Each row comes from the steps of one path. Every step used is in the known rows, and no mark comes twice. Write the path behind each row, first mark first.
Known rows
R > B: [-13.1  16.2   1.7  13.5  -7.7  -2.5   3.5   4.2  10.8  16.4   2.0  36.1
  42.3 -18.0   5.5   0.7   8.2  15.7  -4.4  12.2]
B > U > F > A > M: [  9.0  15.9  -3.7  -4.5 -17.0  -4.6   0.9  -1.2 -34.2   8.9  -2.2  -4.5
 -37.5  19.6  -5.9   1.3  -9.2  12.0 -15.3   4.4]
M > U > J > A > F: [  6.8   7.1   3.5  -9.7 -25.8 -53.6  11.3   0.9  16.9   7.7   6.1  -9.7
 -73.7   9.6 -26.7 -11.6  18.9   9.8  15.8  20.6]
M > U > J > A: [  7.6   8.6   2.0   7.0 -23.1 -49.4  10.6  -3.6  -4.6  15.1   2.9  -2.6
 -21.6 -12.0 -27.6 -13.9  19.5  10.3  -2.7  25.6]
M > A > F: [ 10.8  62.2   7.6   4.6 -27.1 -15.3   5.6   6.4  25.9   7.0   7.0   6.9
 -13.3   9.4   3.7 -16.8  -2.8  22.3   2.4 -21.4]
F > A > B > U: [ 11.6  -2.8 -33.4 -23.8 -12.0  -7.8  11.6  21.6  30.8   9.5  -1.0   9.6
  17.1   0.6   3.7  -9.4   6.3   2.0 -12.3 -32.3]
K > M: [ -4.1  20.4   2.9  29.4 -11.8  -9.3  -3.2 -13.2  10.3  10.0 -10.5  20.3
  20.8  -9.8  -2.8 -10.9  -0.8  26.1  -6.5  14.1]
M > A > B: [  9.8  42.2 -23.9 -11.5 -20.8 -15.9   4.9  16.0  25.0  14.2   6.6  15.5
  35.1 -14.3   4.5 -17.3  -1.5  19.0 -13.3 -19.1]
A > B > U > J: [ 23.7 -31.1 -28.3 -27.7  -5.7  -0.7   9.0  10.6  25.2  10.8  -3.5   0.9
  10.5 -11.2  -5.7 -12.8  -0.1   3.3 -13.8  11.8]
A > F > U > J: [ 29.6   1.5  -3.2  -9.7 -15.9  -5.9  11.6  -4.5  34.9  16.5 -21.2   5.6
 -15.4  21.7 -45.2   5.2   7.4  14.8  19.2  20.8]
M > A: [ 11.6  62.7   5.7  22.2 -24.6 -11.0   4.6   1.9   4.8  14.6   3.9  14.2
  38.5 -12.6   3.0 -18.7  -1.7  22.3 -16.1 -16.1]
B > U > J > A: [  6.6  -6.6  -3.3   1.2  -9.5 -31.9  14.9   1.4  -1.4   4.1   6.1  -4.8
  13.8  -7.7 -11.4 -20.9  19.6   2.1  -5.4  16.1]
A > B: [ 23.0   1.0 -26.3  -8.6 -12.1  -7.0   8.9  14.8  32.0  14.1  -2.0  23.2
  26.5 -13.1   2.2 -12.5   4.8  17.9  -7.0  12.1]
J > U: [ 29.0  22.8   0.3  21.5 -17.0  -7.0  12.6   2.9   7.1   9.7 -28.4  16.3
  -7.1 -17.0  -8.5 -13.9  16.2  13.7  -2.2  21.1]
J > A > B: [  4.8   3.6 -30.4 -14.3 -11.1 -43.5  15.8  20.0  24.8   6.7  10.1  19.7
  26.2 -11.1  -2.2 -19.2  24.1  14.2   3.5  13.2]
R > B > U > J > A > F: [-31.8 -13.4  -1.2 -27.4  -4.3 -36.6  12.0   9.2  17.6  -2.1  15.2   1.7
 -25.9   7.9  -6.5  -3.7  21.9  -2.9  18.1   8.7]
M > A > F > U > B: [  5.9  22.1  -8.5   1.2 -27.7 -16.0   5.8   1.8  23.2  12.8 -13.1   5.4
   6.1  20.1 -43.3   4.7   9.6  23.3   8.0 -15.8]
U > F > A > B: [ 22.3  33.8 -35.8 -19.2 -10.6 -10.2   3.4   8.5  29.7  19.3   0.8  18.3
 -10.8  15.5  -8.0   6.7  -5.3  14.2 -10.2 -26.2]
R > B > U: [-17.4 -17.6   1.5   4.2  -4.8   3.5   3.4   8.6   5.8   4.9   0.8  19.6
  27.7 -20.9   6.1  -7.4   5.4   5.9 -14.2   5.1]
M > U: [ 22.1   3.0   6.6  22.5 -27.2 -13.3   2.8  -0.1   4.1  13.6  -8.5   7.4
 -20.1 -18.8 -14.8 -15.0   3.5  19.2 -17.4  16.9]
R > B > U > F > A > M: [-29.2   9.5  -4.6 -16.1 -10.1  -5.6  -4.6   3.0 -35.1  10.1   4.5  10.7
 -25.4  13.1  -0.2  15.4  -5.9   6.8 -11.1   3.1]
J > A: [  6.1  24.9  -0.6  19.3 -15.5 -37.5  15.8   5.8   4.6   8.6   7.8  17.3
  29.4  -9.7  -4.2 -20.0  23.8  16.7   0.9  16.4]
B > U > J > A > F: [  6.8  -7.0  -0.9 -15.5 -11.8 -36.6  17.0   5.0  20.0  -3.4   8.5 -12.7
 -38.3  14.6 -10.9 -19.0  18.6   1.8  12.6  10.8]

Write each row's path
[  0.0 -28.7 -31.2 -24.0  -9.3 -37.0  15.2  24.6  19.5  -3.8  10.0   3.8
  12.3 -13.0  -2.0 -26.3  21.1   3.6  -7.8   6.0]	J > A > B > U
[ 24.6   3.4  -9.2  27.2 -15.9  -8.5  11.7  -1.1  -0.4  13.4 -29.7  17.5
   4.3 -13.3 -18.2  -3.1  24.1  17.0  -2.1  22.4]	J > U > B
[-13.0 -16.1  -1.5  31.7 -23.8 -22.0  -9.7 -17.2  -4.7  13.0 -16.0   6.9
 -16.7 -12.7 -27.5  -1.0   5.2  26.6 -13.7  17.2]	K > M > U > B
[ 18.7  21.6  -7.2   6.1 -10.8   0.9   2.1  -1.0   3.5   9.3  -3.1   1.0
 -21.8  14.0  -8.1  -3.0  -7.1   6.7 -22.4 -30.5]	B > U > F > A
[-19.3  40.7   0.2   0.6 -25.4 -21.3  -4.4  -6.6  28.9   5.0 -18.8   3.8
 -14.2  17.8 -36.5  -3.7  -3.7  26.8  11.5 -17.4]	K > M > A > F > U
[ 19.4 -18.5 -10.9   4.1 -18.7  -7.3  10.5  -0.4  29.8  11.6 -21.5  13.2
  -2.2  22.1 -46.2   9.0  17.4  21.4  15.0  15.6]	A > F > U > B
[ -3.6  20.2   2.3   8.9 -21.0 -43.8  13.4   5.6 -34.0   8.9   7.7  11.7
  13.6  -4.1  -2.1 -14.8  22.5  21.5   7.0  50.8]	J > A > M
[  0.8  22.4   0.4  -0.2 -17.6 -43.3  13.6  -3.6 -35.3  16.5   7.5   6.2
  12.3  -0.4 -10.8  -7.5  19.9  17.5  11.5  57.7]	U > J > A > M
[ 26.9  -8.7  -0.1  12.1  -8.8   7.8   0.3  -3.6   0.8   1.4  -5.7  -2.2
 -26.7  -0.5  -9.0 -14.9 -10.8  11.9 -27.6   6.2]	B > U > F
[-32.3 -13.1  -3.4 -10.6  -1.3 -32.6  10.4   4.5  -3.4   6.3  12.1   9.5
  25.3 -14.5  -6.8  -6.9  21.9  -2.6  -1.1  14.1]	R > B > U > J > A
[ 29.8   1.7  -6.5   6.8 -13.5   0.3  10.2  -8.7  14.0  24.7 -24.5  13.0
  37.1   0.0 -46.0   3.5   7.7  15.4   0.5  27.4]	F > U > J
[ 11.2  11.3 -27.2 -25.6 -13.9  -6.6  -3.9  12.3  13.8   1.0   6.8  -7.6
 -21.2  -4.5  -4.1 -18.1 -18.1  11.0 -32.7 -27.4]	M > A > B > U > F
[  0.0   9.5  -5.9  11.4 -33.5 -27.1   3.8  -1.6 -37.8  25.3  -7.6   6.2
 -18.8   6.4 -20.1  12.5  12.7  20.9  -4.4  16.9]	F > A > M > U > B
[  6.5 -20.5   0.7  16.4 -31.8 -20.3   0.2  -4.0 -41.1  17.6  -9.3   3.2
 -23.8  -9.0 -21.8   0.7   9.7  26.3 -10.5  52.9]	A > M > U > B
[ 20.2 -18.3 -13.6  20.8 -16.4  -2.7   9.5  -3.9   8.5  20.3 -24.5  20.0
  49.1  -0.3 -47.3   7.5  16.7  21.8  -3.2  20.8]	F > U > B
[  4.2  27.7   3.7   5.4 -35.6 -25.5   3.7   2.4 -30.5  20.9  -6.4   5.4
 -30.1   2.3 -10.7   1.5   5.4  18.4  -4.7  15.1]	F > A > M > U
[ 25.5 -29.8 -29.3 -22.2  -6.1   2.5  -0.2  11.2  19.9   0.7  -1.9   0.3
 -29.4  -3.0  -7.9 -13.1 -10.4   9.9 -25.8   3.8]	A > B > U > F
[ 17.2   1.6   7.3   6.6 -29.2 -15.6  -7.6  -7.8 -41.5  11.6  -6.7  -5.1
 -77.2  -0.3 -21.9  -3.1 -11.3  25.7 -18.2  51.3]	A > M > U > F
[-19.9  41.0 -23.0  -7.0 -17.2 -22.8  -5.9   3.8  24.1  10.1  -0.2  15.7
  27.2 -12.5   1.5 -13.9  -7.9  24.6 -10.5 -19.1]	K > M > A > B
[ -6.8   1.5   6.9   6.2 -32.6 -54.7   8.4   5.8 -41.5   8.0   4.0  -0.5
 -35.5 -11.2 -16.2 -16.7  20.7  20.4  -0.3  53.8]	J > A > M > U
[  9.2 -15.2 -38.3 -32.8  -9.4 -43.1  18.2  11.3  27.3  17.0  -9.4  11.5
  33.4  -0.1 -48.7  -1.2  26.3   9.2  12.0  25.2]	F > U > J > A > B
[-11.0  14.7 -31.4 -17.6 -18.5 -28.5 -13.7  -4.3  20.9  14.8 -10.1   4.2
 -69.0   9.9 -25.0   8.8 -12.6  18.4 -15.0 -23.6]	K > M > U > F > A > B
[ 16.5  -1.7 -33.8 -32.6  -7.7  -7.5  11.1  13.2  28.9  17.7  -1.3   3.9
  14.9   4.1  -5.3  -1.4   3.3  -2.7  -7.8 -25.3]	F > A > B > U > J
[ -3.1   4.0   5.3  17.3 -19.9 -19.7  -8.7 -21.7   1.1  17.9 -16.3   0.2
 -30.0 -11.9 -26.2  -4.7  -4.8  20.0  -9.6  23.2]	K > M > U > J
[ 11.0  40.1   1.0  -3.4 -28.7 -14.1   7.3   5.8  29.8   8.5 -12.6   5.6
  -4.8  15.8 -33.2  -6.2   1.9  21.6   9.4 -16.8]	M > A > F > U
[-18.9  61.7   7.1  10.4 -23.0 -23.1  -6.4  -7.0  24.8   3.3   0.4   5.4
 -22.0  10.8   1.0 -13.5  -8.7  27.3   6.0 -21.9]	K > M > A > F
[  0.5 -15.0 -14.7  -1.7 -18.1 -42.7  17.7   5.9  22.6   5.6  -9.7   8.4
  -2.8  23.9 -51.3   3.5  35.8  18.0  25.2  17.2]	J > A > F > U > B
[ 11.2  26.0  -0.9  -6.3 -13.7 -42.4  17.1   0.9  23.5   8.6   9.1   3.3
 -24.0  16.4 -11.9 -10.6  21.3  11.1  23.2  17.6]	U > J > A > F
[  5.7 -26.2 -32.8 -28.5  -5.8 -33.5   7.4  15.8  13.6  -6.0   9.8  -3.7
 -30.2  -0.8 -13.1 -19.1   7.5   5.6 -16.6   5.3]	J > A > B > U > F
[-19.7   9.1 -25.1 -25.1 -11.2 -17.0  -6.5  -0.5  18.1   6.1  -2.2  -7.0
  11.1  -9.9  -6.4 -14.6 -13.0   9.9 -16.7 -19.5]	K > M > A > B > U > J
